Known rows, with every way that one mark hangs from another:
j_692[j_83[j_57[j_254[j_130[j_390]]]]]: -0.69,-0.27,0.01,-1.51,-2.23,-1.35,-0.16,0.06,0.27,0.44,-0.40,-1.33,0.45,-0.87,0.50,-0.07,0.34,0.30
j_83[j_57[j_254[j_130]]]: -0.31,-0.29,-0.21,-0.97,-1.86,-0.08,-0.16,-0.46,-0.27,0.29,-0.17,-0.30,0.50,0.22,0.20,-0.10,0.23,0.48
j_390[j_130[j_83[j_57[j_254]]]]: -1.34,0.10,0.68,-0.32,3.70,1.38,-0.78,-0.22,0.46,0.32,0.74,-1.28,-0.23,-0.36,0.40,0.59,0.67,1.48
j_692[j_83[j_57[j_254]]]: -1.92,0.15,0.38,-2.07,-1.70,0.90,-0.52,0.02,0.62,0.10,0.44,-1.21,0.37,-0.46,0.20,0.36,-0.03,0.75
j_692[j_83[j_57]]: -1.65,-0.39,0.46,-2.41,-0.23,1.75,-0.36,0.64,0.61,-0.03,0.50,-0.04,-0.79,-0.65,0.60,0.23,-0.23,0.88
j_390[j_57[j_254]]: -0.26,0.15,0.11,0.69,0.61,0.51,-0.05,-0.21,0.22,-0.13,0.54,0.56,1.36,0.10,0.18,0.32,-0.79,0.16
j_254[j_130]: 0.92,-0.81,-0.08,-0.47,-0.12,0.67,0.08,-0.07,-0.72,-0.17,-0.12,1.88,-0.82,0.04,0.23,-0.30,-0.21,0.18
j_390[j_57[j_254[j_692]] j_130[j_83]]: 0.28,0.62,0.11,1.80,5.46,1.02,-0.22,0.35,0.68,-0.24,0.39,-0.43,-0.19,0.04,0.42,0.83,0.24,0.38
j_130[j_83 j_390]: -0.16,-0.42,0.62,0.81,3.61,0.36,0.19,0.42,0.36,0.42,0.13,1.58,-0.76,-1.38,0.33,-0.09,0.03,0.35
j_254[j_692[j_83[j_57]]]: -1.29,-0.15,0.04,-2.01,-0.08,1.25,-0.03,1.33,0.67,-0.24,-0.06,-0.04,-1.21,-0.47,0.43,-0.09,0.07,0.19
j_254[j_130[j_390] j_692]: 1.34,-0.75,-0.41,0.35,0.36,-1.80,0.64,0.84,-0.74,-0.11,-1.03,1.58,-0.71,-0.57,0.00,-1.16,0.35,-0.92
j_57[j_83 j_254[j_130]]: 0.64,0.09,0.08,-0.05,-4.21,-0.73,-0.11,-1.19,-0.99,0.09,-0.17,-0.18,0.96,0.83,-0.88,-0.09,0.01,-0.37
j_84[j_57[j_83 j_254[j_692]]]: 0.03,0.19,0.09,0.68,-1.25,-0.84,0.16,-0.38,-0.92,-0.26,0.11,0.05,0.05,1.33,-0.91,-1.11,-0.36,-0.62
j_57[j_83 j_254[j_130 j_692]]: 0.97,0.33,-0.37,0.28,-4.05,-1.36,0.22,-0.44,-0.98,-0.15,-0.71,-0.25,0.52,0.95,-1.09,-0.36,0.38,-1.09
j_390[j_57[j_254[j_692]]]: 0.25,0.40,-0.30,1.07,0.59,-0.04,0.27,0.42,0.29,-0.32,-0.02,0.45,0.93,0.26,-0.07,0.02,-0.46,-0.56
j_866[j_57[j_83 j_254]]: -0.94,0.04,0.23,0.08,-5.02,-0.19,-0.24,-2.22,-0.52,0.60,1.00,-0.36,1.20,0.18,-1.66,-0.48,-0.43,0.06
j_84[j_57]: 0.01,-0.90,0.41,-0.14,2.49,1.17,0.03,0.03,-0.70,-0.34,0.69,2.18,-1.29,0.31,0.28,-1.04,-0.96,0.64
j_390[j_57[j_83] j_130]: -0.01,-0.19,0.78,0.30,1.39,0.59,-0.41,-0.26,-0.33,-0.41,0.87,-0.12,0.60,0.49,0.01,0.31,-0.60,0.42
j_84[j_57[j_83 j_254]]: -0.34,-0.05,0.54,0.30,-1.55,-0.29,-0.14,-1.07,-0.96,-0.05,0.63,0.14,0.43,1.07,-0.68,-0.82,-0.74,0.14
j_390[j_57[j_83 j_254[j_130 j_692]]]: 1.21,0.55,-0.49,1.33,-2.78,-1.02,0.38,-0.39,-0.34,-0.12,-0.45,-0.36,1.25,1.19,-0.46,0.32,-0.21,-1.07

Rows:
-0.55,0.43,-0.05,-1.03,-1.16,0.27,-0.14,0.54,0.17,-0.46,-0.14,-0.23,-0.38,-0.23,-0.40,-0.06,0.08,-0.48  j_57[j_254[j_692[j_83]]]
1.13,-0.26,-0.40,0.33,0.95,-0.96,0.57,1.12,0.49,-0.23,-0.68,0.74,-0.54,-0.69,0.92,0.09,-0.33,-0.71  j_254[j_130[j_390[j_57]] j_692[j_83]]
-1.11,0.10,-0.22,-0.70,-0.99,-0.25,0.03,0.57,0.06,0.06,-0.23,-0.48,0.38,0.09,-0.27,-0.53,0.35,-0.07  j_83[j_57[j_254[j_692]]]
-0.19,0.51,0.08,0.21,-3.47,-1.01,0.06,-0.11,-0.65,-0.18,-0.24,-0.31,0.89,0.66,-1.34,-0.51,0.16,-0.93  j_57[j_83 j_254[j_692]]
0.07,-0.30,-0.52,-0.11,-1.47,-2.55,0.39,0.45,-0.25,0.34,-1.08,-0.63,0.60,-0.38,0.01,-0.93,0.74,-0.54  j_83[j_57[j_254[j_130[j_390] j_692]]]
-0.93,0.31,0.24,0.01,4.00,0.81,-0.47,0.49,0.53,0.12,0.18,-1.33,-0.74,-0.19,0.17,0.30,1.02,0.80  j_390[j_130[j_83[j_57[j_254[j_692]]]]]
0.13,-0.07,-0.64,-0.60,-1.57,-0.74,0.15,0.31,-0.24,0.08,-0.68,-0.41,0.09,0.37,-0.02,-0.36,0.58,-0.19  j_83[j_57[j_254[j_130 j_692]]]
0.64,0.06,-0.37,-0.44,-1.64,-2.07,0.25,0.58,-0.19,-0.10,-0.98,-0.36,-0.21,-0.67,-0.15,-0.49,0.51,-0.93  j_57[j_254[j_130[j_390] j_692[j_83]]]
-0.04,0.39,0.58,1.33,5.39,1.60,-0.54,-0.37,0.68,-0.07,0.97,-0.37,0.18,-0.13,0.65,1.12,-0.13,1.03  j_390[j_57[j_254] j_130[j_83]]
-0.99,0.27,0.07,0.75,2.01,-0.91,0.26,0.75,0.79,0.66,-0.48,-0.68,0.20,-0.98,0.17,-0.15,0.82,-0.01  j_130[j_83[j_57[j_254[j_692]]] j_390]
0.04,-0.51,0.01,-0.29,2.38,1.86,0.04,0.12,0.52,0.52,0.09,0.89,-1.30,-0.31,0.94,0.76,0.28,0.98  j_254[j_130[j_83[j_57]]]
0.76,0.12,-0.05,0.72,1.23,0.98,-0.06,-0.61,-0.05,0.31,-0.02,0.73,-0.43,-0.04,0.15,0.78,0.23,0.38  j_57[j_254[j_130[j_83]]]
0.26,-0.15,-0.20,0.13,-5.81,-0.56,-0.09,-2.54,-0.83,0.61,0.57,-0.33,0.85,0.48,-1.39,-0.30,-0.19,-0.08  j_866[j_57[j_83 j_254[j_130]]]
-0.07,-0.32,-0.44,-1.90,-0.72,0.74,0.10,1.07,0.34,-0.15,-0.49,0.03,-1.55,-0.10,0.64,0.06,0.30,0.07  j_254[j_130 j_692[j_83[j_57]]]
0.04,-0.70,0.15,0.21,2.47,-0.01,0.28,0.30,0.42,0.82,-0.32,0.66,-0.87,-1.03,1.05,0.16,0.43,0.69  j_254[j_130[j_83[j_57] j_390]]
-0.39,0.25,0.51,1.34,-2.13,-1.91,0.15,-0.55,-0.04,0.28,0.17,-0.67,2.53,-0.11,-0.35,-0.12,-0.65,-0.55  j_130[j_390[j_57[j_83 j_254]]]
1.11,-0.44,0.12,1.08,-1.38,-1.53,0.48,-0.29,-0.36,0.24,-0.25,0.65,1.07,-0.02,0.30,0.01,-0.61,-0.51  j_254[j_130[j_390[j_57[j_83]]]]
0.87,-0.04,-0.48,-0.43,0.24,-0.04,0.11,0.16,-0.44,-0.51,-0.25,0.27,-1.54,0.74,0.21,-0.53,-0.23,-0.15  j_84[j_57[j_254[j_130 j_692[j_83]]]]
0.95,0.48,-0.63,0.08,-0.57,0.13,0.18,0.39,0.52,-0.41,-0.32,-0.23,0.01,0.29,0.49,0.75,-0.31,-0.53  j_390[j_57[j_254[j_130 j_692[j_83]]]]
-0.24,0.50,0.11,-0.26,2.21,0.51,-0.49,0.60,0.51,-0.78,0.35,-1.30,-0.01,0.01,0.25,0.51,-0.09,0.10  j_390[j_57[j_254[j_692[j_83]]] j_130]
0.19,-0.13,0.64,1.07,6.68,2.48,-0.37,0.25,0.67,-0.17,1.02,0.81,-0.85,-0.33,0.97,1.09,-0.33,1.20  j_390[j_57 j_130[j_83]]
-0.29,0.68,-0.19,0.02,0.19,0.57,0.03,0.56,0.81,-0.46,0.13,-0.31,0.44,-0.05,0.20,0.53,-0.49,-0.41  j_390[j_57[j_254[j_692[j_83]]]]
0.88,-0.27,-0.39,-1.18,-0.43,0.64,0.17,0.77,-0.15,-0.52,-0.54,1.10,-1.77,-0.13,0.20,-0.05,0.11,-0.47  j_254[j_130 j_692[j_83]]
0.13,0.62,0.25,0.91,0.02,-0.69,-0.28,-0.11,-0.29,-0.51,0.27,-1.37,1.20,0.89,-0.64,0.05,-0.02,-0.42  j_390[j_57[j_83 j_254[j_692]] j_130]
0.86,0.11,-0.79,1.37,-0.17,0.72,0.28,-1.36,0.21,0.67,0.15,0.56,-0.98,-0.16,-0.55,0.17,0.41,0.05  j_866[j_57[j_254[j_130[j_83] j_692]]]
